What can hang from each mark:
G: L V
K: R V
L: G
J: N
V: G K N S
U: E V W

Every row comes from one small tree of marks. The marks that hang from a mark follow it in brackets, in alphabetical order. Every link used is in the known rows. Which tree was each row made from?
Known rows:
L{G}: [-0.13 -1.66  2.35 -1.47 -1.35  1.03  0.20 -0.67  2.18 -0.28 -0.58  0.81
  1.09  0.22 -0.65 -0.72 -0.52 -0.20 -1.10]
V{G{L} K{R} N S}: [ 8.34 -3.09  1.35 -2.46 -4.22  2.70  2.43 -2.19  5.93  7.00 -0.25  2.28
 -2.35  5.63  2.24  2.53  2.04  3.01 -1.86]
U{E V{G N} W}: [-1.20 -1.59  5.14 -2.00  1.67  0.12  1.73 -2.57  3.88  2.29  0.92  3.60
 -3.60  0.91  2.13  1.43 -0.40 -0.12 -1.57]
L{G{V{K{R} N S}}}: [ 6.58 -2.11  1.31 -5.45 -4.55  2.33  1.94 -2.50  4.61  6.80  0.62  1.40
 -0.65  4.90  1.59  0.61  2.01  1.93 -2.02]
K{R V{G{L} N S}}: [ 8.43 -0.36  1.64 -4.64 -5.48  4.03  1.66 -1.99  4.66  5.58 -1.01 -0.30
 -1.81  5.26  1.59  1.77  1.58  1.89 -1.40]
U{E W}: [-2.70  0.41  1.15  1.11  3.09 -1.36  0.11 -1.08 -0.08 -0.85  1.27  1.69
 -2.63 -1.53  1.80  0.90 -0.33 -0.31  0.09]
L{G{V}}: [ 0.64 -1.16  2.10 -3.91 -1.52  2.41 -0.02 -1.03  2.22  0.75  0.23  0.46
  1.91  0.78  0.53 -2.15 -0.90 -0.43 -1.55]
U{E V{N} W}: [-3.02 -0.83  3.77 -3.20  1.99 -0.42  1.12 -2.44  1.95  1.10  1.16  2.49
 -3.38 -0.71  1.86  0.85 -0.14 -0.49 -0.56]
K{R V}: [ 3.55  3.27 -0.28 -1.67 -3.47 -0.21  0.40  0.87 -1.46  0.42 -0.65 -2.33
  1.06  2.05  0.50  1.08  1.55  0.64  1.16]
U{E}: [-1.44 -0.39  1.48  1.56  1.57 -0.66  0.12 -0.34 -0.19 -0.75  1.20  1.41
 -1.28 -0.89  1.27 -0.22 -0.12 -0.62  0.34]
K{V}: [ 1.29  1.32 -0.05 -2.06 -2.24  1.03  0.36  0.28 -0.44  0.12 -0.49 -1.35
  0.03  1.52 -0.31  0.00  0.18 -0.17  0.82]
J{N}: [-0.28 -1.64  0.54 -0.33 -0.90  1.24  0.80 -0.41  0.27 -0.61  1.06  0.91
  0.05 -1.52 -2.05 -0.59  0.16 -0.29  0.83]
V{G{L} N}: [ 3.49 -2.59  2.76 -2.65 -1.79  3.38  1.39 -1.88  5.53  3.14 -0.50  2.28
 -0.93  1.94  0.74 -0.50 -0.65  1.22 -3.01]
L{G{V{K N S}}}: [ 4.29 -3.92  1.51 -5.89 -3.21  3.43  1.91 -3.08  5.47  6.42  0.71  2.35
 -1.55  4.35  0.83 -0.46  0.62  1.15 -2.36]
U{E V{G{L} K S} W}: [ 1.01 -5.03  4.00 -2.71  0.10  2.29  1.72 -2.89  5.34  3.45  0.58  3.87
 -4.44  3.43  4.36  2.62  0.28  0.70  0.35]
V{G{L} K N S}: [ 6.21 -4.95  1.50 -2.80 -3.00  3.92  2.47 -2.74  7.03  6.60 -0.12  3.24
 -3.31  5.09  1.64  1.37  0.71  2.29 -2.31]
G{L V{K{R} N S}}: [ 7.33 -1.82 -0.21 -6.18 -4.02  3.38  1.44 -2.40  3.99  6.91  0.69  0.84
 -1.24  4.51  3.31  0.40  1.95  2.54 -1.27]
U{E V{K{R} N S} W}: [ 1.90 -1.28  2.28 -3.07 -0.40 -1.13  2.09 -2.69  2.36  4.96  1.39  2.50
 -4.78  2.97  3.49  3.80  2.68  1.33  0.58]
G{L V}: [ 1.33 -0.93  0.54 -4.67 -1.18  3.63 -0.56 -0.90  1.75  0.93  0.33 -0.03
  1.32  0.42  2.14 -2.39 -0.94  0.21 -0.80]

Which tree is each row?
[ 3.17 -2.56  1.82 -5.80 -2.22  3.84  0.77 -3.10  4.64  4.96  0.48  1.14
 -0.96  2.53  0.39 -1.08  0.06  0.15 -2.67] : L{G{V{N S}}}
[ 7.86 -1.59  0.61 -0.32 -3.31  0.45  2.51 -1.66  4.24  7.22  0.23  2.07
 -2.78  5.83  1.33  3.35  2.61  2.73 -1.63] : V{G K{R} N S}
[ 0.18 -0.24  3.12 -2.88 -0.31 -2.03  2.19 -1.76  1.86  2.89  1.22  2.72
 -2.97  1.75  3.12  2.54  1.87  1.32  0.09] : U{E V{K{R} N} W}
[ 6.26 -2.34  1.90 -4.98 -4.22  5.17  1.68 -2.49  5.66  5.17 -0.89  0.61
 -2.66  4.70  0.84  0.72  0.35  1.11 -1.83] : K{V{G{L} N S}}
[ 1.69 -2.64  1.69 -3.92 -2.54  2.07  1.13 -1.01  3.25  2.31  0.33  1.71
  1.37  2.77  0.91 -1.53 -0.26  0.67 -1.29] : L{G{V{K}}}
[ 1.71 -1.62  2.72 -5.58 -2.03  3.03  0.89 -2.18  4.02  2.95  0.37  1.36
  0.72  1.32  0.00 -2.42 -0.72  0.12 -3.06] : L{G{V{N}}}
[ 7.44  0.08  0.97 -2.85 -4.97  3.53  0.66 -0.76  2.86  3.47 -1.18 -1.31
 -0.57  4.75  2.01  1.93  1.49  1.44  0.17] : K{R V{G{L} S}}
[ 7.27 -2.71  0.73 -0.88 -3.70  2.14  1.48 -1.02  4.23  4.93 -0.57  1.29
 -1.21  5.14  2.83  2.65  1.87  2.53 -0.30] : V{G{L} K{R} S}
[ 5.05 -3.84 -0.03 -6.62 -2.83  4.63  1.57 -2.93  5.08  6.54  0.78  1.93
 -2.24  3.97  2.55 -0.76  0.66  1.77 -1.66] : G{L V{K N S}}
[-0.10 -3.06  4.77 -1.98  0.67 -0.19  2.89 -2.59  4.88  3.79  1.13  4.96
 -4.13  2.79  2.63  2.03  0.28  0.88 -1.36] : U{E V{G K N} W}
[ 5.24  2.54  1.17 -0.49 -4.02  0.40  0.96  0.66  0.56  1.69 -0.95 -1.19
  0.66  3.70  0.69  1.74  1.30  1.09  0.09] : K{R V{G}}
[ 4.60 -3.96  2.41 -2.61 -2.76  3.06  2.53 -1.77  6.39  4.62 -0.28  3.58
 -1.53  3.84  1.21  0.18 -0.05  2.32 -2.69] : V{G{L} K N}
[ 5.87 -0.77 -0.77 -1.51 -3.04 -0.22  1.93 -1.49  2.22  5.94  0.41  0.98
 -2.55  4.11  1.16  2.71  2.93  2.29 -0.50] : V{K{R} N S}
[ 5.64 -1.75  1.59 -0.65 -3.55  1.22  1.54 -0.16  3.64  2.92 -0.68  1.58
  0.58  3.97  2.44  1.49  1.20  2.58 -0.75] : V{G{L} K{R}}
[-0.29 -3.25  2.40 -3.44  0.87 -0.03  2.16 -3.24  3.38  4.59  1.49  3.44
 -5.69  2.36  2.77  2.73  1.20  0.50  0.13] : U{E V{K N S} W}
[-0.77 -0.72  2.95 -1.97  0.71  0.32  0.62 -1.08  2.31  0.97 -0.54  1.26
 -1.20  1.39  1.32  1.97 -0.43  0.03 -0.51] : U{V{G} W}
[ 5.06 -3.61  1.88 -2.82 -1.99  4.18  1.27 -2.70  6.08  5.13 -0.25  2.00
 -2.65  3.18  1.19  0.69  0.11  1.31 -2.51] : V{G{L} N S}
[ 6.17 -0.65  1.39 -0.05 -3.19 -0.37  2.68 -0.73  3.61  5.19 -0.05  2.39
 -1.14  4.58  0.99  2.21  1.89  2.71 -2.02] : V{G K{R} N}
[ 4.97 -4.67  0.95 -1.12 -2.55  3.30  1.58 -1.57  5.18  4.57 -0.35  2.22
 -2.14  4.61  2.00  1.50  0.57  1.78 -0.67] : V{G{L} K S}
[ 1.45 -3.95  3.81 -2.13  0.48  0.67  2.75 -3.48  5.42  5.81  1.29  4.63
 -5.98  4.01  2.89  3.36  0.98  0.87 -0.99] : U{E V{G K N S} W}
